What can hang from each mark:
fusi: bokof vumig
kalipe: ravo
rutu: fometo laku vuta
ravo: bokof kalipe rutu
bokof: ravo
vumig: laku
fometo: rutu

Each row was made from one small tree. The marks that hang from a mark follow it in brackets, in alphabetical order. Every link used is in the known rows. Write each row's tree.
Known rows:
fusi{vumig{laku}}: [-0.67 -0.55 -0.61 -1.39 -0.50  0.53  0.11 -0.13  0.13 -0.31  0.28 -0.38
 -0.15  1.05 -1.29  1.46 -0.38]
fusi{bokof{ravo} vumig{laku}}: [-0.57 -0.87 -0.90 -1.50 -0.82  1.11  0.67 -0.43 -1.36 -0.76  0.78  0.45
  0.24  1.47 -1.66  0.64 -0.68]
fometo{rutu{laku}}: [-0.45  1.22 -0.25  0.82  0.64 -0.32  0.04 -1.23  0.43 -0.33 -1.21  0.66
  0.37 -0.61 -0.21 -2.03 -0.70]
ravo{bokof kalipe rutu{fometo vuta}}: [-0.58  1.24  0.22 -2.28 -2.32  1.55 -1.11 -0.65  0.09  0.64 -3.60 -1.79
 -1.49  1.20 -1.23 -5.21  0.66]
bokof{ravo{kalipe}}: [-0.59  0.43 -0.02  1.03 -0.05  0.76 -0.05  0.08 -0.64 -0.39  0.46 -2.01
  0.12  1.26 -0.64 -0.60  0.02]
rutu{fometo vuta}: [ 0.26 -0.21  1.29 -0.20 -0.39  0.31 -0.52 -0.34  0.42  0.73 -1.71  1.32
 -0.36  0.51 -0.76 -2.32  0.73]
fusi{bokof{ravo{kalipe rutu{vuta}}} vumig}: [-0.67  0.38 -0.99 -0.11 -2.77  2.14 -0.02 -0.65 -0.53 -0.23 -1.32 -0.77
 -0.09  1.35 -2.48 -2.86 -0.47]
fusi{bokof{ravo{kalipe rutu{fometo}}} vumig{laku}}: [-0.77  0.80 -0.74 -2.52 -2.11  2.02  0.07 -0.78 -1.53 -0.33 -0.66 -1.64
 -0.74  2.40 -2.16 -2.75 -0.58]
ravo{bokof rutu}: [-0.38  0.27 -0.78 -2.18 -1.09  0.90 -0.38 -0.29 -0.61  0.19 -2.29 -1.13
 -0.83  0.21 -0.04 -2.91 -0.08]
rutu{fometo laku vuta}: [-0.19  0.43  1.67 -0.05  0.28  0.04 -0.36 -0.88  0.85  0.62 -2.16  2.26
 -0.15  0.74 -0.99 -3.65  0.65]
rutu{fometo}: [ 0.14  0.02  0.79 -0.72 -0.45  0.09 -0.10 -0.14 -0.21  0.43 -0.40  0.67
 -0.37  0.50  0.15 -1.28  0.36]
bokof{ravo{rutu}}: [-0.03 -0.14  0.02  0.56  0.53  0.93 -0.07 -0.18 -1.21  0.12 -1.39 -0.97
  0.32  0.53 -0.41 -2.52 -0.31]
ravo{bokof kalipe rutu{fometo laku vuta}}: [-0.98  1.84  0.62 -2.21 -1.53  1.32 -1.03 -1.09  0.47  0.56 -4.12 -0.81
 -1.34  1.46 -1.54 -6.61  0.57]
fometo{rutu}: [-0.09  0.50 -0.61  0.73 -0.17 -0.09  0.01 -0.78  0.03 -0.21 -0.66 -0.28
  0.22 -0.80  0.06 -0.67 -0.65]
ravo{kalipe}: [-0.47  1.06 -0.28  0.06 -0.75  0.39 -0.26 -0.02  0.30 -0.30  0.47 -2.00
 -0.40  0.56 -0.53 -0.13  0.01]
bokof{ravo}: [-0.09 -0.68  0.31  0.94  0.68  0.37  0.21  0.07 -0.89 -0.11  0.23 -0.22
  0.52  0.60 -0.18 -0.62 -0.06]
fusi{vumig}: [-0.53 -0.69 -0.49 -0.07 -1.69  0.47  0.43  0.05  0.42 -0.02  0.54  0.62
  0.09  0.49 -0.58  1.26 -0.28]
kalipe{ravo{bokof rutu{laku vuta}}}: [-0.73  0.40 -0.15 -0.60 -0.30  0.92 -0.14 -1.41 -0.17  0.49 -4.91 -0.67
 -0.71  0.97 -1.41 -4.59 -0.03]
fusi{bokof}: [ 0.21  0.33 -0.62 -1.14 -0.99  0.17  0.31 -0.35 -0.58 -0.35  0.37  1.00
 -0.08 -0.28 -0.14 -0.39 -0.30]

Write each row's tree:
[-1.29  2.01 -0.70 -2.08 -1.13  1.02 -0.50 -0.81  0.10 -0.13 -2.42 -2.07
 -1.00  0.89 -0.77 -4.34 -0.14]
ravo{bokof kalipe rutu{laku}}
[-0.23  0.79  0.97  0.52 -0.47  1.60 -0.80 -0.52 -0.47  0.58 -2.59 -1.65
 -0.45  1.71 -1.69 -4.85  0.43]
bokof{ravo{kalipe rutu{fometo vuta}}}
[-1.15  1.32 -1.04 -0.58 -2.01  1.66  0.49 -0.91 -0.69 -0.56 -0.58 -0.37
  0.08  1.55 -1.87 -3.21 -0.87]
fusi{bokof{ravo{kalipe rutu{laku}}} vumig}
[-1.09  1.05 -0.61 -0.15 -2.10  1.89  0.02 -1.17 -0.11 -0.33 -1.89  0.11
  0.10  1.57 -2.75 -4.30 -0.56]
fusi{bokof{ravo{kalipe rutu{laku vuta}}} vumig}
[-0.62  0.37  0.73 -1.42 -0.81  0.96 -0.20 -1.57 -0.38  0.93 -5.38  0.23
 -1.07  1.50 -1.31 -5.95  0.33]
kalipe{ravo{bokof rutu{fometo laku vuta}}}
[-0.43  0.92  0.24  1.33  0.63 -0.09 -0.33 -1.49  1.10 -0.11 -2.53  1.25
  0.39 -0.59 -1.14 -3.07 -0.36]
fometo{rutu{laku vuta}}
[-0.52  0.77  0.92 -2.41 -0.84  0.97 -0.75 -1.14  0.30  0.82 -4.47  1.12
 -0.92  0.84 -1.06 -6.52  0.56]
ravo{bokof rutu{fometo laku vuta}}
[-0.70  0.58  0.19 -1.86 -0.82  0.73  0.15 -1.35 -1.01  0.70 -4.12 -0.50
 -1.13  1.49 -0.43 -4.93 -0.06]
kalipe{ravo{bokof rutu{fometo laku}}}
[-0.31  0.97  0.43 -0.08 -0.69  1.35 -0.39 -0.32 -1.07  0.27 -1.32 -2.27
 -0.46  1.67 -0.78 -3.87  0.08]
bokof{ravo{kalipe rutu{fometo}}}
[ 0.12 -0.30  0.43  1.01  0.64  1.12 -0.50 -0.40 -0.61  0.35 -2.52 -0.44
  0.36  0.61 -1.36 -3.57  0.06]
bokof{ravo{rutu{vuta}}}
[-0.79  2.25 -0.26 -0.29  0.16  0.67 -0.50 -0.69  0.45 -0.07 -1.66 -1.89
 -0.43  0.70 -0.93 -3.47 -0.35]
ravo{kalipe rutu{laku}}
[-0.39 -1.08 -0.83 -0.27 -2.01  1.04  0.99 -0.24 -1.12 -0.42  1.08  1.47
  0.47  0.88 -0.94  0.24 -0.61]
fusi{bokof{ravo} vumig}
[-0.65  1.50  1.35  0.45  0.24  1.34 -0.73 -0.99 -0.11  0.45 -3.17 -0.89
 -0.24  1.84 -1.93 -6.32  0.38]
bokof{ravo{kalipe rutu{fometo laku vuta}}}
[-1.10  2.07  0.10 -2.84 -1.68  1.09 -0.61 -0.90 -0.13  0.34 -2.91 -1.39
 -1.40  1.41 -0.61 -5.43  0.25]
ravo{bokof kalipe rutu{fometo laku}}
[-0.28 -0.10 -0.20 -1.97 -1.57  1.00  0.12 -0.86 -1.46  0.76 -3.59 -1.40
 -1.34  1.23 -0.21 -3.43  0.07]
kalipe{ravo{bokof rutu{fometo}}}
[-0.44 -0.10 -1.02 -1.28 -1.16  0.90  0.19 -0.74 -1.25  0.30 -3.07 -2.04
 -0.93  0.76 -0.32 -2.22 -0.29]
kalipe{ravo{bokof rutu}}
[-0.72  0.75  0.09 -1.74 -0.43  0.91 -0.66 -0.94  0.40  0.37 -4.14  0.34
 -0.53  0.28 -1.16 -5.21  0.17]
ravo{bokof rutu{laku vuta}}
